What can hang from each mark:
R: U Y
X: J T
J: U X
U: J R Z
N: X
Z: U
T: L S X
F: X
S: T
L: T

Each row was made from one small tree. The marks that hang from a mark follow it in brackets, in alphabetical order. Every link used is in the known rows. Write each row's tree.
Known rows:
X[J[U[R]] T[L S]]: [-1.58  2.02 -2.77  0.47 -0.26 -0.93  1.23 -1.61  0.28 -0.36 -1.71 -1.58
 -0.11  1.16 -0.95 -1.66  1.06 -1.11 -0.38  1.90 -0.39  0.03]
S[T[L X]]: [-0.60 -1.25  0.85 -1.99  1.20 -2.99 -0.36  2.18 -1.53  1.00 -1.39 -1.00
  1.47 -0.04  0.25  2.19 -1.16  0.30  1.63 -0.10 -1.51 -2.43]
J[U[R[Y] Z] X[T[S]]]: [ 0.98  1.37 -0.17 -0.97 -0.93  3.44 -4.28  0.59  0.42 -0.25 -0.87  1.30
 -3.28  0.10 -0.46  1.42  1.59  0.52 -1.42 -0.52 -0.38 -0.34]
Z[U[J R]]: [ 1.80  0.79  1.69  1.16  0.94  0.17  3.09  1.52  1.02 -0.85  2.11  1.81
  0.69 -1.18  2.52 -0.07 -0.85  0.87 -0.26 -2.35  1.03  0.10]
J[U[R[Y] Z] X]: [ 0.98  0.15  0.61 -0.69 -1.06  2.60 -1.64 -0.06  0.47 -0.10  1.49  2.46
 -2.96 -1.31  0.21  2.46  1.09 -0.29 -0.38 -2.05 -0.14  0.35]
N[X[J T]]: [ 0.50 -1.88  0.54  1.18 -1.20 -1.03 -1.09  0.94  0.27  1.37  1.64 -1.65
 -0.33  1.03 -0.14 -2.23 -0.07  1.67 -0.37 -0.33 -0.27  2.52]
N[X]: [ 0.46 -2.43  0.73  0.90 -1.32 -0.91  0.61  1.84 -0.83  1.16  2.96  0.15
 -1.03  0.64  1.20 -0.64 -0.78  2.21 -0.60 -0.58  0.19  1.28]
N[X[J T[L S]]]: [-0.31 -0.65 -1.40  1.02 -1.41 -1.57 -1.30 -0.62 -0.53  0.65 -1.08 -2.80
  0.66  1.84 -0.93 -2.63 -0.02  0.71 -0.74  2.29 -0.48  1.42]
X[J]: [ 0.25 -1.01  0.49  1.07 -0.05 -1.07  1.93  0.60  0.87  0.62  2.29  0.16
  0.65  0.54  0.55 -1.21  1.44 -1.09  0.43 -1.04  0.73  1.25]
L[T[S X[J[U]]]]: [-2.13  1.18 -0.44 -2.09  2.37 -2.42  1.91 -0.85 -1.23  2.01 -0.83 -0.10
 -0.54  0.31 -1.83  0.47  0.45 -0.34 -0.48  0.64 -0.38 -2.54]
X[J[U]]: [-0.48 -0.12 -0.37  0.80  0.53 -1.56  3.69 -0.17  0.58  1.44  2.46  0.44
 -0.45  0.48 -0.31 -0.71  1.98 -0.85  0.29 -0.75  0.69  1.66]
N[X[J[U[R Z]] T[L]]]: [-0.88 -0.26 -0.96  1.07 -0.90 -0.08  0.70 -1.31 -1.32  0.32  0.47 -1.70
 -0.48 -0.03 -0.58 -1.32 -1.26  0.60 -0.44 -0.13 -0.55  2.27]
U[J R Z]: [ 0.72 -0.55  2.96  1.24 -0.22  3.44  2.29  0.27 -2.98 -3.40  1.29  2.62
  2.26 -1.38  3.00 -0.29 -3.30 -0.74 -0.66 -2.33  1.60 -0.12]
U[J[X[T[L]]] R[Y] Z]: [ 2.50 -0.88  2.11 -0.11 -1.53  3.28 -4.41 -1.89 -0.02 -3.33 -1.43  0.87
  2.07 -1.51  0.45  0.24 -1.76 -1.04  0.28 -0.75  0.64 -0.29]
U[J[X[T]] R[Y] Z]: [ 2.91 -1.04  3.07 -0.04 -1.26  3.99 -4.56 -0.53  0.07 -2.89 -0.72  1.69
  1.35 -1.35  1.03  0.07 -1.44 -0.51 -0.32 -1.71  0.68  0.07]
T[L S X[J]]: [-1.65  0.84 -1.82  0.44  1.50 -3.02  2.42 -1.06 -0.72 -0.48 -4.17 -2.10
  3.01  0.46 -1.06 -0.79 -0.52 -1.76  1.10  3.44 -0.19 -1.54]
X[T]: [ 1.08 -1.17  0.63  0.35 -0.18  0.29 -1.16  2.93  1.31  0.60  2.32  0.08
 -1.19  0.95  1.39 -0.35  0.88  2.27  0.22 -1.08  0.89 -0.41]
S[T[X]]: [-0.06 -1.48  2.43 -1.94  1.61 -1.98 -0.73  4.20 -1.29  1.68 -0.19  0.29
  0.23  0.13  1.06  1.91 -0.78  1.19  0.75 -1.63 -1.37 -1.98]
R[U[J[X[T]] Z] Y]: [ 5.44 -1.40  1.50  0.03  2.20  2.67 -7.28  1.35  2.51  1.39 -0.95  1.67
  1.23 -0.04 -0.29  0.48  1.47  0.76  0.18 -0.63  0.66  0.86]
U[R]: [-0.15 -0.86  0.76  0.75 -1.02  0.52  2.10  2.00  0.37 -1.07  2.98  2.34
 -1.31 -0.92  3.16  0.53 -0.93  0.27 -0.22 -2.38  0.19 -0.54]
T[X[J]]: [-0.31 -0.92  1.32  0.48  1.97 -2.36  2.66  1.43  0.67  0.72 -0.01 -0.30
  1.26 -0.89  0.37 -0.20 -0.47 -0.42  1.59 -0.60  0.14  0.22]
N[X[J[U[Z]] T[L]]]: [-0.39 -0.56 -1.03  0.96 -0.62 -0.53  0.43 -1.25 -1.26  1.05  0.55 -2.26
 -0.14  0.64 -1.35 -1.47 -0.46  0.94 -0.17  0.47 -0.02  2.50]
F[X[J[U] T[L S]]]: [-2.03 -0.20 -2.95 -0.21  1.47 -0.17  0.48 -1.59  2.29  1.19  0.56 -1.50
  0.14  0.66 -1.40 -0.17  0.91  0.26  0.04  1.97 -0.62 -0.72]

Which tree is each row?
[-0.88 -0.25  0.72  0.24  2.55 -2.69  4.14  0.84  0.38  1.42  0.14 -0.03
  0.42 -0.95 -0.30  0.27 -0.10 -0.20  1.47 -0.39  0.06  0.52]  T[X[J[U]]]
[ 1.18 -0.89  0.79 -0.50 -2.81 -0.65 -2.43 -1.69  0.03 -1.35 -0.98 -1.21
  2.57  1.03 -0.73 -0.37 -0.38  0.42  0.69  2.76  1.06 -0.43]  U[J[X[T[L S]]]]
[-1.64  0.20  0.71 -1.65  1.86 -1.64  1.10  0.60 -2.71  0.47 -2.20 -0.80
  1.35 -0.92 -0.25  1.83 -1.70 -1.43  1.13 -1.04 -1.87 -1.31]  S[T[L X[J[U[R Z]]]]]
[ 3.21  0.39  1.47  1.09  1.70  0.28  1.28  1.43  2.40 -0.47  1.14  2.27
  0.69 -1.23  1.90 -0.43  0.21  0.56 -0.37 -2.31  0.74  0.01]  Z[U[J R[Y]]]
[-0.92  2.40 -0.78  0.81  0.81  2.21  0.53  0.60 -1.00 -0.34 -0.95  0.05
 -1.07  1.14 -0.06 -1.70  1.05 -0.66 -1.61 -0.35  0.17  0.58]  X[J[U[R Z]] T[S]]
[-1.43  1.30 -0.49  0.19  2.57 -2.14  3.35  0.94 -0.77  1.03 -2.64 -0.32
  0.64  0.64 -0.74 -0.69  0.53 -0.64 -0.12  1.83 -0.17 -0.60]  T[S X[J[U]]]
[-0.69  0.78  0.26  0.48  0.59  2.41  3.77  1.39 -1.89 -0.49  2.80  2.81
 -2.36 -0.94  2.01  1.29 -0.62  0.24 -0.86 -2.69  0.82 -0.07]  J[U[R Z]]
[ 0.54  0.49  1.74  0.06 -2.51  3.45 -2.33 -1.64 -2.35 -3.86 -1.62  0.25
  2.17 -0.67  0.96  0.19 -2.88 -0.77 -0.37  0.46  0.77 -0.65]  U[J[X[T[L S]]] R Z]
[ 0.96 -0.62  3.26  0.38 -2.32  3.55 -0.56 -0.80 -2.13 -3.30  0.99  1.93
  1.69 -1.67  1.93  0.91 -2.91 -0.87 -0.16 -1.73  1.22  0.27]  U[J[X] R Z]
[-2.47  2.31 -2.00  0.31  2.18 -1.33  3.87 -1.60 -2.17 -1.12 -4.45 -1.08
  1.95 -0.50 -0.90 -0.01 -1.32 -2.20  0.46  2.55 -0.38 -1.37]  T[L S X[J[U[R Z]]]]
[-2.01  2.01 -2.09  0.25  2.50 -1.79  3.52 -1.47 -2.15 -0.35 -4.41 -1.74
  2.37  0.19 -1.55 -0.30 -0.51 -1.86  0.64  3.10  0.08 -1.21]  T[L S X[J[U[Z]]]]
[ 0.03 -1.02 -1.32  0.61 -1.61 -0.93 -1.57  0.79 -0.88  0.48 -0.38 -1.94
 -0.37  1.78 -0.08 -1.47 -0.61  2.41 -0.93  2.19 -0.31  0.17]  N[X[T[L S]]]
[ 2.45 -1.05  1.80 -0.43 -2.12  0.97 -4.45 -0.72  1.85 -2.09 -1.49  1.22
  1.11 -0.24  0.59 -0.61 -0.25 -0.20 -0.49  0.54 -0.13 -0.55]  U[J[X[T[S]]] R[Y]]
[-0.39 -1.47 -0.03  1.02 -0.72 -1.88  2.42 -0.18 -0.62  1.93  2.45 -0.46
 -0.89  0.63 -0.43 -1.31  0.21  0.81 -0.58 -0.32 -0.13  2.92]  N[X[J[U]]]
[ 0.59 -1.25  1.56 -0.31 -3.48 -0.12 -1.52 -1.97  0.55 -2.60  0.32  0.04
  1.75 -1.16  0.87  0.37 -2.33 -0.06  1.05  0.56  0.32 -0.23]  U[J[X[T[L]]] R]
[ 0.55 -0.24 -0.90 -0.78 -3.12 -0.28 -4.24 -0.11  1.23 -0.15 -0.44 -1.58
 -0.74  1.39 -0.83  0.82  1.39  0.95  0.51  2.27  0.14 -1.00]  J[X[T[L S]]]
[-0.94  1.98 -1.33 -0.95 -2.20  2.50 -2.01 -1.05 -1.05 -1.04 -0.88 -0.05
 -2.29 -0.14 -0.52  1.95  0.10  0.23 -0.56  0.80 -0.19 -0.63]  J[U[R Z] X[T[L S]]]
[ 0.71  0.55 -0.65 -1.05 -1.34  2.15 -3.47 -1.17  0.99 -0.51 -0.09  0.50
 -2.57 -1.05 -0.79  2.23  0.78  0.13  0.36 -0.73 -0.30 -0.13]  J[U[R[Y] Z] X[T[L]]]
[-0.65 -0.04  0.22 -1.01 -2.66 -0.18  0.64 -0.15  1.00  0.41  3.01  1.65
 -3.32 -1.05  0.51  2.62  0.62  0.58  0.20 -1.11 -0.26  0.40]  J[U[R] X]
[-0.89 -1.05  0.76 -1.61  1.28 -3.49 -0.08  1.01 -1.16  1.05 -1.93 -1.70
  2.26  0.01 -0.58  1.18 -0.83 -0.89  1.79 -0.01 -1.62 -1.47]  S[T[L X[J]]]
[ 4.79 -2.15  0.58  0.51  3.04 -0.29 -3.28  1.61  3.23  2.09  0.12  2.38
  1.61  0.30  0.59 -0.40  1.76  0.74  0.29 -0.23  0.66  0.54]  R[U[J] Y]
[-0.68  0.36 -1.97  0.42  0.18 -1.98  1.50 -1.59  1.24  0.98  0.48 -1.95
  0.23  0.70 -1.61 -1.06  1.63 -0.29  1.21  0.87  0.38  1.00]  X[J[U] T[L]]
[-1.53 -0.38 -1.68 -0.17  1.88  0.66  0.26  0.12  2.46  1.71  1.54 -0.52
 -0.72  0.80 -0.75 -0.42  1.30  0.91 -0.68  0.86 -0.54 -0.26]  F[X[J[U] T[S]]]
[-1.03  0.22 -0.22  0.78  0.17 -0.88  4.00 -0.32  0.56  0.52  2.45  1.14
 -0.91 -0.37  0.61 -0.54  0.92 -1.23 -0.02 -1.55  0.11  1.46]  X[J[U[R]]]
[-1.13  1.59 -2.93  0.39  0.20 -1.46  0.79 -1.46  0.36  0.55 -1.65 -2.10
  0.35  2.05 -1.85 -1.84  2.10 -0.73 -0.10  2.66  0.22  0.16]  X[J[U] T[L S]]
[ 0.50  0.19 -0.40  0.44  0.88 -0.38 -0.15  0.21  2.49  0.81  0.90  0.29
 -1.51  0.09 -0.20 -1.36  2.00 -0.32 -0.09 -1.38 -0.26  1.23]  X[J[U[R[Y]]] T]
[-1.91  0.23 -2.61  0.03  1.94  1.50  0.23 -1.47  1.12  0.69  0.20 -1.39
  0.36  0.48 -1.30  0.04  0.55  0.00 -0.26  1.51 -0.22 -0.66]  F[X[J[U[Z]] T[L S]]]
[-0.50  1.83  0.01 -0.85 -1.82  3.40 -2.35  0.68 -0.98 -0.52  0.13  0.92
 -3.25  0.16  0.14  1.79  0.44  0.86 -1.29 -0.42 -0.19 -0.21]  J[U[R Z] X[T[S]]]
[-2.51  1.41 -0.28 -1.94  2.03 -1.92  2.21 -0.95 -1.22  1.24 -0.87  0.44
 -0.87 -0.37 -1.11  0.69 -0.40 -0.71 -0.71  0.04 -0.77 -2.62]  L[T[S X[J[U[R]]]]]
[ 0.59  0.71 -0.03  0.78  1.42  1.82 -0.46  0.46  1.02  0.20  0.49  0.47
 -1.21 -0.14 -0.08 -1.19  1.37 -0.64 -0.53 -2.11  0.05  1.34]  X[J[U[R[Y] Z]] T]
[-1.03  1.37 -1.81 -1.29 -2.88 -0.20 -1.62 -1.22  0.70 -0.22 -0.38 -0.36
 -2.66  0.28 -0.72  1.78  0.78  0.68 -0.06  1.58 -0.67 -0.81]  J[U[R] X[T[L S]]]
